Every row comes from one small tree of marks. The marks that hang from a mark follow it in brackets, in alphabetical order. Every link used is in the known rows. Which tree was each row made from?
Known rows
repi{lona{sego zeka{lurad{tepudun{vikasop}}}}}: [ 16   6  18  12   5   3  -2  12   7 -11  21 -12 -12   1  -1  13   7 -22
  19 -12  -2   1 -11   5]
nive{pozaz{liru{tofe{vikasop{sego{lona{zeka}}}}}}}: [ -4  -1  -2 -11  -5   1  -3 -13 -15  25 -27  17  -1  27 -12  -7  11  43
 -18  14 -12  -7  -5   7]
vikasop{sego{lona{repi zeka{lurad}}}}: [-29   2   1   1  -1 -13  -5   2 -44   9  39   1   4   2  -2  -9 -24   0
  -7   2  13  -1  -4  -2]
vikasop{sego}: [ 13  -4   8   1   2  12   3  -4 -21  11 -20   3 -10  -7   2 -13  29  14
  -4   3   6   5   3   3]
lona{repi sego zeka{lurad{tepudun}}}: [-32   4  -1   9  -1  -8 -14  16  10  -4  38 -19   1 -14  -9   2 -28 -35
  23  -9 -22  -4  -9  -4]
sego{lona{repi zeka}}: [-26   3   1  -5  -4 -20  -5   0 -15   3  24  16  23  -4   0 -14 -30  10
 -20   0  -6 -12  -5   2]
lona{repi zeka{lurad{tepudun}}}: [-39   6  21   5  -4  -8 -13   2   5   1  38  -8  -2 -13  -3   6 -20 -29
  -2  -3 -25  -4 -10  -5]
zeka{lona lurad}: [ 11  -5   1   6   0   4  10   8   1  -7 -38   7  12   6  11  13 -11  -7
 -22   2  -1  12  -6 -10]
nive{pozaz}: [ 19  -4  14  -3  -4  21   8  -3  11  10 -69  21   1   7  -4 -22  23   9
 -13  -2 -33   0 -16   2]
nive{pozaz{liru{tofe}}}: [ 13  -6  -6  -8  -8  16   2  -7  24  13 -49  16 -18  18  -6 -18  29  22
 -26  11 -41  -4  -5   2]
lurad{tepudun zeka{lona{repi}}}: [-26   7  -8   1   3 -15   2 -14  36   2  18 -10   1 -23   6   4  -8  -7
 -28 -21  -2   1  -8  -9]
pozaz{liru{tofe{vikasop}} nive}: [ 15  -6  -9 -12  -8  13  -4   2  17  -2  -4  11   0  15   2  20  14  50
 -11  22 -22  -7  27   2]
lona{repi sego}: [  2  -3 -17   3   0   0  -1  17   6  -2 -10   0   4 -13  -5 -18 -11  -8
  11  -1 -13  -3   2   0]
liru{tofe{vikasop}}: [ 26  -7  18  -5  -2   4  -2  -5  19  14 -45  21  -5   2   1   3  12  25
   4  13 -12  -3   5   4]
tepudun{lurad vikasop{sego{lona{zeka}}}}: [ -7   6  15   0   3   3   6 -14 -42  -5  16   2 -20  15   4  -2  -5  -4
   8   6  30  -3   3   9]
zeka{lurad{lona{repi sego} tepudun{vikasop}}}: [  7  -2 -13   2   1  -1  -4  12  33 -19  39  -4  -8  -7   5   2  10 -37
  18 -10  21   8   1  -7]
lurad{tepudun{vikasop} zeka{lona{sego}}}: [  7   1   0   2   7  -4   6  -6  47 -12   8 -15  -6 -14   6  20   2 -13
   0 -26  23   3  -9  -4]
sego{lona{repi zeka{lurad{tepudun}}}}: [-34   4  -1  -2  -4 -20 -11   3   4  -1  61   7  15  -5   2  -8 -21 -15
  -6  -6  -7  -6 -12  -4]
repi{lona{zeka{lurad}}}: [ 10   5  21  10   0   5   3   5 -20   3  -9  -1   2   3   2   4  -4  -1
 -12  -3 -22   0  -8   2]
zeka{lona{repi} lurad{tepudun{vikasop}}}: [ -9   2  17   3   2  -7   2   3  21 -17  12   3 -12  -1  10  26 -10 -36
 -16   0  19   9  -7 -11]
liru{tofe{vikasop{sego{lona}}}}: [ 21  -7   2  -8   1  -5  -2  -9  -6  20 -14  23  -6   8   1  -8  18  37
   5  13  18   0   6   5]
vikasop{sego{lona}}: [ 11  -5 -12  -4   1  -1   3  -4 -23   8   8  15   4  -1   6 -25  24  24
  -7   0  21   4   0   3]
tofe{liru}: [ 31  -7  19  -4  -3  14   2   2   5  -7 -43  -9  28  -2  -4   0  19   8
   6  11 -31  -3   3   5]
tepudun{lurad{lona{repi sego} zeka}}: [-12   6 -49   4   2  -1  10  -5   3  -4   9 -18   0 -11   0 -25 -23 -11
  11 -17  -5  -1  10  -4]
repi{lona{sego zeka{lurad{tepudun}}}}: [  9   6   0  13   3   1  -3  12   7  -2  20 -13  -2  -4  -3  -2   9 -13
  18 -14 -19   1 -12   3]

Write each row's tree
[ -2   1  22  -7   0  -9  -5  -2 -47   8  -9  -8  45   4 -14  14 -13  27
  14  18   4  -7   7   8] : tofe{liru vikasop{sego{lona{repi zeka}}}}
[-12   9  -6   0   6   2  12 -21 -28  -4  18 -16 -32  -2   5  -2 -10 -14
  -2  -7  36   3  14   0] : tepudun{lurad{lona{repi} zeka} vikasop{sego}}
[ 29   1 -20   1   3  13  12   0   3 -20 -18   1 -11   9   7  -8   9 -14
  21  -1  22   3  12   5] : tepudun{lurad{lona{sego}} vikasop}
[ 18  -7 -19   9   3   5   9  20   5 -11 -36  -4  15   6   5   9 -17 -11
   2  -4   2  11  -6  -9] : zeka{lona{sego} lurad}
[ 18  -6   0  -9  -7  17   1  -7  20  16 -62  21  -6  19  -8  -5  25  30
 -16  15 -34  -4  -3   4] : nive{pozaz{liru{tofe{vikasop}}}}
[ -2  -3 -21   9   2  -4   6  22  -2 -11 -21  -4  11   1   1   7 -36 -21
  -4   0   1   9  -4 -12] : zeka{lona{repi sego} lurad}
[ 15  -5   0  -8  -4  18   1 -10  -2  23 -55  13 -18  20 -10  -7  34  34
 -14  17 -19   0  -1   5] : nive{pozaz{liru{tofe{vikasop{sego}}}}}
[-25   4  18   7   1  -6 -12  15  11 -12  40 -17  -9  -8  -8  17 -30 -44
  25  -7  -4  -4  -9  -2] : lona{repi sego zeka{lurad{tepudun{vikasop}}}}
[ -9  10  -7   3   2  -3   5  -1 -16 -16  -1  -8 -10   6  -1   1 -28 -21
  14   1  15  -6  12   5] : tepudun{lurad{lona{repi sego zeka}} vikasop}
[  6   5  -4   1   6  11  14 -23 -21  -4   5 -15 -28   2   8  -1   7  -5
   4 -10  37   5  12   2] : tepudun{lurad{lona zeka} vikasop{sego}}
[ 11  -5  -9 -10  -5  14  -4  -2  -6   5   1   4 -10  17   0  19  22  54
  -9  23  -7  -4  30   3] : pozaz{liru{tofe{vikasop{sego}}} nive}
[-25   1   2   9  -1  -4  -8  21 -14  -3   9 -16  10  -6 -11   4 -49 -25
  17  -2 -22  -5  -6  -4] : lona{repi sego zeka{lurad}}
[-22   6  23  -5   2 -15  -9 -11  -3   0  58   3 -17  -7   2   1  13  -8
  -3  -4  31  -4  -4   5] : lurad{tepudun{vikasop{sego{lona{repi zeka}}}}}
[-14   4 -23   1   0 -14  -3   8  -6   1  -5  -4  21  -8  -5 -11 -21   5
  -2  -6  -2  -6   8   1] : lurad{lona{repi sego zeka}}
[ 16  -4  10  -8   1  -3  -1   0 -35   5 -13  -1  40   2  -9   4   5  26
  15  19  10  -2  10   6] : tofe{liru vikasop{sego{lona{repi}}}}
[  9  -5  12  -1   1   4  -3  -1   9  -9  51   7 -17   1  10   2  29 -22
  12  -5  31   9  -9  -3] : zeka{lurad{tepudun{vikasop{sego{lona}}}}}
[ 31  -7  13  -8   1   5   2  -2 -29   5 -25   0  43   6  -6   5  20  33
  21  16  10   0   7   8] : tofe{liru vikasop{sego{lona}}}
[ 18  -4  -1   7   5   3   5  13  33 -22  -2  -5  -5   3   8  23   4 -31
  11  -9  23  12 -10  -7] : zeka{lona{sego} lurad{tepudun{vikasop}}}
[ 22  -6  17  -4   2   4  -3  -9  -5  22 -36  13 -18   3  -1   2  22  30
   7  16   6   1   8   5] : liru{tofe{vikasop{sego}}}
[-29   9  -6  -3  -2 -19  -9 -11  19   4  30   1   9 -18   3 -10  12  -1
 -17 -10  -3  -5   4   0] : lurad{lona{repi zeka} tepudun}
[ 14   0  26  -1   3   9  -3 -11  16  -2  18   2 -29 -10   6   3  50 -10
   6  -3  24   5  -2   5] : lurad{tepudun{vikasop{sego}}}
[-18   7 -32   8   5  -3  14  -4  -3  -6 -15 -19  -3  -6   0  -7 -41 -14
   0 -12  -9  -1   1  -5] : tepudun{lurad{zeka{lona{repi sego}}}}
[-16   2  -4   5   0  -9   1   4  21  -8  11   2  -1  -7   8   9  -7 -26
 -19  -2  -1   9  -7 -13] : zeka{lona{repi} lurad{tepudun}}
[-10   2 -21  -4  -1  -9   5 -10  11   5   6  -4  12 -18   5 -13 -13   8
 -25 -18   1  -2   6  -7] : lurad{lona{repi} zeka}
[ -3  -3   4   9  -1   7  -5  18  -7  -3  -8 -13  14  -1  -6   5 -27 -16
  22  -6 -21  -1  -9  -1] : lona{sego zeka{lurad}}
[ 12  -6  -9  -6  -3   7  -4  -7  -4  15 -15   5 -14   6  -2   5  28  36
 -10  22   0  -1  16   4] : pozaz{liru{tofe{vikasop{sego}}}}
[-16   0   1  -2  -4 -10  -7   0  12  -2  47   9  19  -1   6  -7  -3  -6
  -1 -10  -6  -3 -15  -1] : sego{lona{zeka{lurad{tepudun}}}}
